Each row comes from the steps of one walk. Every step used is in the known rows, and no mark comes twice. Write the walk behind each row, first mark first.
Known rows
duli, dabima, kibotu, fetil, fina: [-19   3   0   9   2  14   9   0   9 -12   7 -25  17 -15   2 -17  -6  28
  -5   6  11  -4   9  -6 -22   4  -8   0   2   5   2   8   4   5   1  -4
   1 -17  28  15  30  -4 -13]
pasebi, dabima, kibotu: [  2   7  11  -1   6   8 -13   9  -4  -3   4 -12   7 -10   8   0 -12  23
 -12   0   8   1 -13  -2 -10   4 -11   7   8   0  -5  -3  12  -4   2  11
  -6  -4   9  -2 -12  -1   4]
rari, fina, fetil, kibotu, pasuk, duli, dabima: [  2   7  23  27  -3   2  11 -17  29  -6   5   6   7  21  13  -3   4  33
  -3  -1   0 -13  14   5  -5 -10   2 -16   9  21  10  12   5 -32  22   9
  11   5  20  -5  27  12  20]
duli, pasuk: [ -4  -3 -10  -5  -3  -1   6  -1   5  -6  -4   7  -3 -11  10   5  -1   3
  -1   4   6   5   6   2  -9   7  17  -2   1 -13   8  -1  -3 -13  -5  -3
   0  -1   9  15  -3   4 -11]
duli, pasuk, kibotu, dabima: [  6   5  -4  12   4 -22  -5  -6   7  -4  -2  -1 -17  -9  -2   2   0 -23
   3   3  -1  -9   3   5  -3   0  15  14   7   0   3   5   7 -11 -14   1
   0   4   5  28   9 -14 -23]
pasebi, rari, fina, fetil, kibotu: [ -4   9  10   9   2  12   0  -9  10   2   0  15   0  -8  27  10 -15  30
   4   7  -2  -6   4   0   8  -4   5 -12   2   4  12  32   5 -17  45  11
  21   6  30  -3   8   9   8]
fina, rari, pasebi, dabima: [ -7  -9   1  -5   6   6   4  18  -5   1   4  11   1  -2  19   9   8   4
 -10   5  -5  -3 -19  30   0   3 -12   0  -8  18 -19  24  12  10  -7   4
  13  -6  26   8 -14   2  -3]
rari, pasebi, dabima: [-13  -7   0   1   8   8   7  10 -12   2  17  -2  -1   0   9  10  -4   8
  -5   5  -2   4 -20  15 -10  -6  -7   5  -3  16  -8  14  14  -1  -3  10
   2 -10  16  -1 -16  -2   2]
kibotu, fetil, fina, rari, pasebi: [-24 -14 -11   3   9   6  20   7   0  -2  -7   3  17 -29   7  -5  11  -2
   8   7  -4  -5   2  33 -19   6  -4   1  -8  13 -12  37   0  15  -9  -4
  14 -15  31   9  16  -2 -18]
rari, fina, fetil, kibotu, pasuk: [  2  12  19  22   3  -2   4 -21  15  -5  -6  11   6 -17  13  -2  -6  23
   9  -4   5 -13  11   1  -6  -9   7  -9   7  11  10  15  -2 -23  26  10
  11  13   4  -4  22  14  15]
fina, rari, pasebi, dabima, duli: [-18 -17   6 -19   9   4 -12  22  -1  -6   2  15  -3  -6  13   5  11  17
  -6  -9 -12 -24 -25  28  16  10 -15  -1  -1  16 -18  34  21  29  -3   8
  11   3  21   3  -9   3  -4]
fetil, fina, rari, pasebi: [ -9 -11 -15   2  11   1  14   2  -3   0  -1  11  18 -19  15   0  11   8
  -2 -11  -2  -4  -3  41  -3   5 -10  -9  -9   7 -14  33   4  19 -11  -4
   7 -15  29  14  -1  -4 -13]
pasebi, dabima: [ -2   2  11  -1   3   7   1  14  -3   1  11  -3  -8   0   3   7   2   8
 -10   7   5   5 -18   4  -4   3  -5  -3   1   6  -3   5  17  -4  -4   3
  -1  -4  10   2 -17  -5   9]
fetil, kibotu: [ -6   4   4  10   3   3   1 -11   5   7  -5   4  14 -14   9  -1  -9  22
  -2   0   4   7  -2  -2  -5   2   0   1   1  -1   3   6  -1  -3  14   0
  -1  -2   0  -6   9  -7  -3]
fina, fetil: [  2   2   8  11   0   1   1   3   1  -7   2   9  -8 -10   5 -14   0  12
   0  -4   5  -4  18   4   7  -1  -1 -10   3  -2   1   1   2   0   6  -3
   4   8   7  -3   0  10   0]
pasuk, kibotu, dabima: [  9   6   5  16   6 -22 -10  -6   1   1   3  -9 -13   4 -10  -3   1 -25
   4  -2  -8 -12  -2   3   5  -8  -2  16   4  14  -3   7  11   3  -8   5
  -1   5  -4  19  11 -18 -11]
rari, pasebi, dabima, duli, pasuk, kibotu: [-25 -19  -1 -21  17   2 -16  14  -2  -6   8   2 -15  -7   5   9  -4   7
  -5   6   1 -24 -27  32  -3   4   1   2   8   7  -3  24  25   6 -16  13
   1  10  31  26 -13  -8 -23]
pasuk, duli, dabima, kibotu, fetil, fina, rari: [-11  -2   5   5   2   6   4   4  23  -7  -9 -14  25   0  10 -15  13  25
 -11   4   6  -8  13  15 -17  16 -11  -6   3   8 -11  17   6   4  -2  -8
   8 -17  40   8  26  -4 -11]
pasebi, dabima, duli, pasuk: [-15  -5   8 -19   3   4 -12  16   7 -13   3   9 -12 -15   8   6   5  23
  -7  -3   5 -11 -19   3   3  16   7  -7   9 -10   5  13  22   5  -9   4
  -3   6  17  15 -13  -1  -4]
fetil, kibotu, dabima, duli, pasuk: [-11   8  -1  10   2 -16  -8 -13  15 -13  -9  15   5 -34   8  -3  -3  24
   8 -14   1  -9  -3 -18   8  15  10  13  10 -12  10  19   7   9  12   4
  -3   4  -6   9  29 -10 -13]
dabima, duli, pasuk, kibotu, fetil: [-28 -15   1 -19   6  -2 -18   8  14  -8 -11 -10 -15 -18 -10  -6   1  -8
   7  13   2 -27  -4   6  -9  12  16   8  12  -2   8  14   6   7 -11   2
   7  22  18  24  17  -5 -29]
fetil, kibotu, pasuk: [  5   7  13  15   3   3   2 -20  16   2   6  -4  16 -19   6   2  -2  13
   3   0   6  -1   1  -3 -10  -5  -2   5  -1   9   3   0  -1  -7  10   6
  -5   8  -4  -1  16  -4  11]
rari, fina, fetil: [ -2   4   7   7   2  -4   2   0  -1  -8 -11  14  -9   0   7  -4  -3   9
   4  -5  -2 -15  10   2   2  -2   8 -17   7   3   7  16   1 -18  17   4
  14   7   9  -4   6  19   5]
pasebi, rari, fina, fetil, kibotu, dabima: [  6  18  12  29   1  -5   1 -18  10  -1   4  17  -5 -12  21   9 -11  16
  10   1 -10  -7   5 -11  16  -5   3   2   5  10  12  40   9 -13  45  15
  21   3  16   0  21   2  12]

Which walk is each row?
[ 11   9   8   6  -5   6  -6 -12  16 -13  11 -18  10   8   6  -5  -5  17
  -6  -6   2 -15  10 -12  -6  -9 -13   6   3  12  -1 -13   1   0   2   8
  -4   2   6  12  24   5   4]
duli, dabima, kibotu, pasuk
[-27 -15  -2 -21  11  -2  -8  13  20 -11 -18   0  -5 -37  -2 -13  18   1
   2   1   5 -30  -2  35  -5  24   8  -8   7  -4  -3  35  14  20 -19 -10
  11  12  44  38  17 -11 -38]
dabima, duli, pasuk, kibotu, fetil, fina, rari
[-22 -13   6 -14  12   8  -7  14  -7  -5  15   2  -2  -4   3   5   1  17
  -3  -7  -7 -18 -28  15   4   2 -12   4   3  13  -7  21  23  20   2  13
   1   1  14  -3 -13  -1   4]
rari, pasebi, dabima, duli
[ -4   5  12  20   3   3   3  -7   7  -1  -1  14   6 -21  15 -16 -10  35
   0  -2  12   6  17   4   3   0  -1  -8   3  -1   2   6  -1  -3  19  -3
   4   5   7  -7  11   2  -4]
fina, fetil, kibotu
[  4   3  18  23  -1   5   8 -19  28   3  15  -8  17  21   7   1   8  23
  -6   5   1   1   5   1  -7  -7  -4  -2   0  18   2  -2   5 -13   5   2
  -2   1  12  -2  21  -8  14]
fetil, kibotu, pasuk, duli, dabima
[ -6 -12 -12  -5   3   2   5   7  -1  -1  -8  12   9  -1  15   4   6  -4
   0  -3  -8 -10  -1  24   2   0  -6   2  -8  11 -17  18  -5  12  -3   0
  13  -4  16   3   4   5 -12]
fina, rari, pasebi
[-12  -8  -2   0  15   7  15  14  -5   2  13   9   9 -18  16   4  14  16
 -11  -7   1   0 -19  46  -7   7 -16 -12  -9  15 -18  40  22  13 -16   0
   8 -21  41  16 -17  -6  -4]
fetil, fina, rari, pasebi, dabima
[ -5  14  16  16   4  -7 -15 -14  13  -9   1  21 -10 -17  15   0  -6  26
  13 -13 -17 -29  -2 -13  31   2  -1   0   9   5  10  46  15   9  50  15
  19  15  12   1  28   4   9]
pasebi, rari, fina, fetil, kibotu, dabima, duli
[-14  -9   9 -21  11   1 -21  16   8  -7   6   0 -22  -7   1   4   2  10
 -10   2   5 -21 -24  19   3  12   5  -5  12  -1   3  17  28   4 -18   6
  -2  17  27  29 -12 -11 -19]
pasebi, dabima, duli, pasuk, kibotu
[ 15   5  17  15   5  -2 -15 -17  15   3  -4 -19  21   4   2   6   2   2
   1 -10   0 -10   8   0 -17  -2  -7  12  11   7  -4 -15  -1 -13   6  14
 -12   5  -2 -13   3   2  17]
dabima, kibotu, pasuk, duli
[ -3  -4  -6  -8   4  -1  -6  -1   6  -1  -5  -2 -13  -5   4   3  -4  -9
  -6   9   8  -3   4  17 -10   3  13  -1   6  -4   5   2   2 -14 -17   1
   0   8  21  28  -3  -7 -26]
duli, pasuk, kibotu
[  1   2  -1  -8   0   8  -3  -3   3   3   2   2  -5  16  12  24  -6  -5
   4   9 -13 -10 -13  -3   6  -5   5  -3  -3   5   9  27   4 -15  26  14
  16   2  22   5  -3   4  11]
pasebi, rari, fina
[ 13   7  11   8   2   3 -15 -15   8  -4  -2 -16  14 -12   3   0  -7   2
   3  -9   3 -14   7 -10 -11  -4  -8  11   6   2  -1 -13  -2  -2   7  11
  -8   8  -4   0  12   4   9]
dabima, kibotu, pasuk
[  2  -5   5   4  -4   4   6   3  16  -1  12  -3   1  39   3  -1   8  12
 -12   4  -3   1   5   3   1  -1  -3  -7   1   9   0  -2   6  -8  -5  -1
   0  -8  16  -3   5  -5   7]
pasuk, duli, dabima
[  0   0   9   1  10 -22 -23  -1   3  -7   3  -4 -16  -1 -17 -10   7 -15
  11 -12 -14 -35  -9   4  22   0  -6  12   9  10  -6  13  16  26  -1   7
   0  18  -5  16  16 -16 -13]
pasuk, kibotu, dabima, duli
[ -4  10  17  24   4 -14 -10 -12   9 -14  -1  19  -1 -31   4 -24   0  33
  11 -21  -3 -18  12  -9  25   7  -6   5   9   1   1  19  11  23  25   2
   2  11  -8  -8  29  -3  -1]
fina, fetil, kibotu, dabima, duli
[  3   1   6   5  -1   5  -7  -4  13  -5   2 -13  16  29   8  -6  -4  25
 -13  -6   1  -4   8  -7  -7   2 -10   2   7   3  -5 -10   2 -10   6   4
  -4  -8  13  -4  11   0   0]
pasuk, duli, dabima, kibotu
[-14   1   4   1   2   4  -8  -1   1  -4 -13 -19  13 -23  -1 -11 -13   4
   6  11   5  -5   6 -15 -23   3   1  19   9   0   0  -5  -6   0  13   5
   2  -1   1  -6  22   5 -10]
dabima, kibotu, fetil
[  3  -2  11   2   9   5 -12   4   1  -5   4  -5  16 -16  21   9   1   9
  -6  -3   0 -17 -12  21 -13  -1 -19  12  -1  21 -21  14  11   7   1  15
   4   1  21   8   0   8   8]
fina, rari, pasebi, dabima, kibotu, pasuk
[-18  -9  -3  -7   4   1  -1   4   9   0 -11 -14 -11 -16  -3   0  -2 -21
   3  26   9  -6   5   8 -25   3  20   9   6   1  10   4  -1 -14 -15  -1
   9  12  24  22  12  -7 -30]
duli, pasuk, kibotu, fetil
[  2   5  -4   0  -2   6  -6  -2   5 -12   5 -12   7  12   8  -8 -14  27
 -10  -2   6  -8   7 -12  -2   0 -12   1   3   2  -2  -8   0   3   6   2
   0  -8   8   9  20   3  -9]
duli, dabima, kibotu
[-14  12   7  16   2 -22  -6 -14  14 -23 -18  29  -7 -34  17  -7  -4  34
  13 -18  -2 -22   9 -12  14  13  18  -3  17  -8  16  35   8  -9  29   6
  11   9   1   4  36   9  -7]
rari, fina, fetil, kibotu, dabima, duli, pasuk
[-15  -1   5  15   4  10   9  -1  16  -7   4 -26  24   3   1 -14   2  26
  -7   7   9  -2  11   1 -26   8  -6  -1   6   6   1   7   8  -3   1  -2
  -3 -20  28   5  23  -7  -5]
pasuk, duli, dabima, kibotu, fetil, fina
[  6  -7  18   8  11   6 -10   1   9   4   2  -7  22   3  21  12   7   7
  -9  -6  -3 -16 -11  26 -20   0 -17  13   5  24 -22  11  12  -4  -1  20
   0   1  23  -6  -7   4  17]
fina, rari, pasebi, dabima, kibotu, pasuk, duli
[-16   1   1  -1  -5  11  -2   4   8 -13   1 -21   8   0   1 -12 -13  15
  -6  16   5  -5  10 -20 -18  -1  -5  13   3   7   1  -3  -4  -1   7   1
   7  -5  14   5  35   3 -13]
duli, dabima, kibotu, fetil
[-14   2  13   1   9  12  -1  17   6  -5  -8 -12  16 -39   9 -11   6  23
 -10   5  14  -5 -10  19 -22  19 -12  -2   3   3 -13  26  17   9  -4  -2
   6 -11  37  13   3  -5  -7]
pasebi, dabima, kibotu, fetil, fina, rari
[-32 -11  -1 -13  13  -1  -8   5  13  -8  -5 -11  -6 -34 -10 -11   6   3
   7   5   8 -24  -3  23 -15  17  12  -4  10  -6  11  26  15  12 -16  -4
   0   9  32  32  14 -14 -33]
dabima, duli, pasuk, kibotu, fetil, fina
[-25 -12   1   3  12  11  19  19  -3   0   6  -2  11 -28  10  -1  14   4
  -4  13   3  -1 -17  38 -20   8  -8  -1  -7  20 -14  44  18  13 -13   0
  13 -18  44  14  -2  -4  -8]
kibotu, fetil, fina, rari, pasebi, dabima
[-29 -13  14 -21   9   6 -16  21  10  -7  -2 -13 -21 -18  -8  -2   4   0
  -3  20   7 -23 -21  13 -12  13  12   5  11   3   6  19  22   3 -14   6
   5  19  30  25   1  -9 -23]
pasebi, dabima, duli, pasuk, kibotu, fetil
[-14  -8  -4 -16  -1  -1 -12   3   9 -13  -8  11  -7 -16   5  -1   3  13
   1 -10   0 -15  -3   0   6  17  11  -3   7 -17   8   8   4   9  -2   2
  -3   9   5  10   4   4 -11]
dabima, duli, pasuk
[  1  -2  -3   0   4  -1   8   5   6  -2  -6  10   7 -18   7  -5  18  11
  -5 -11   3  -3   2  30   3  14  -8 -17  -6  -1 -10  25   8  15 -11 -11
   4  -8  24  19  -1  -3  -8]
fetil, fina, rari
[-25  -8 -13   2   5  13  13   7   5 -14  -1 -10  26 -14  14 -14  -2  25
  -6   5   3 -11   7  21 -22   5 -16   2  -5  16 -13  29   1  16  -1  -4
  15 -24  42  19  33   2 -26]
duli, dabima, kibotu, fetil, fina, rari, pasebi
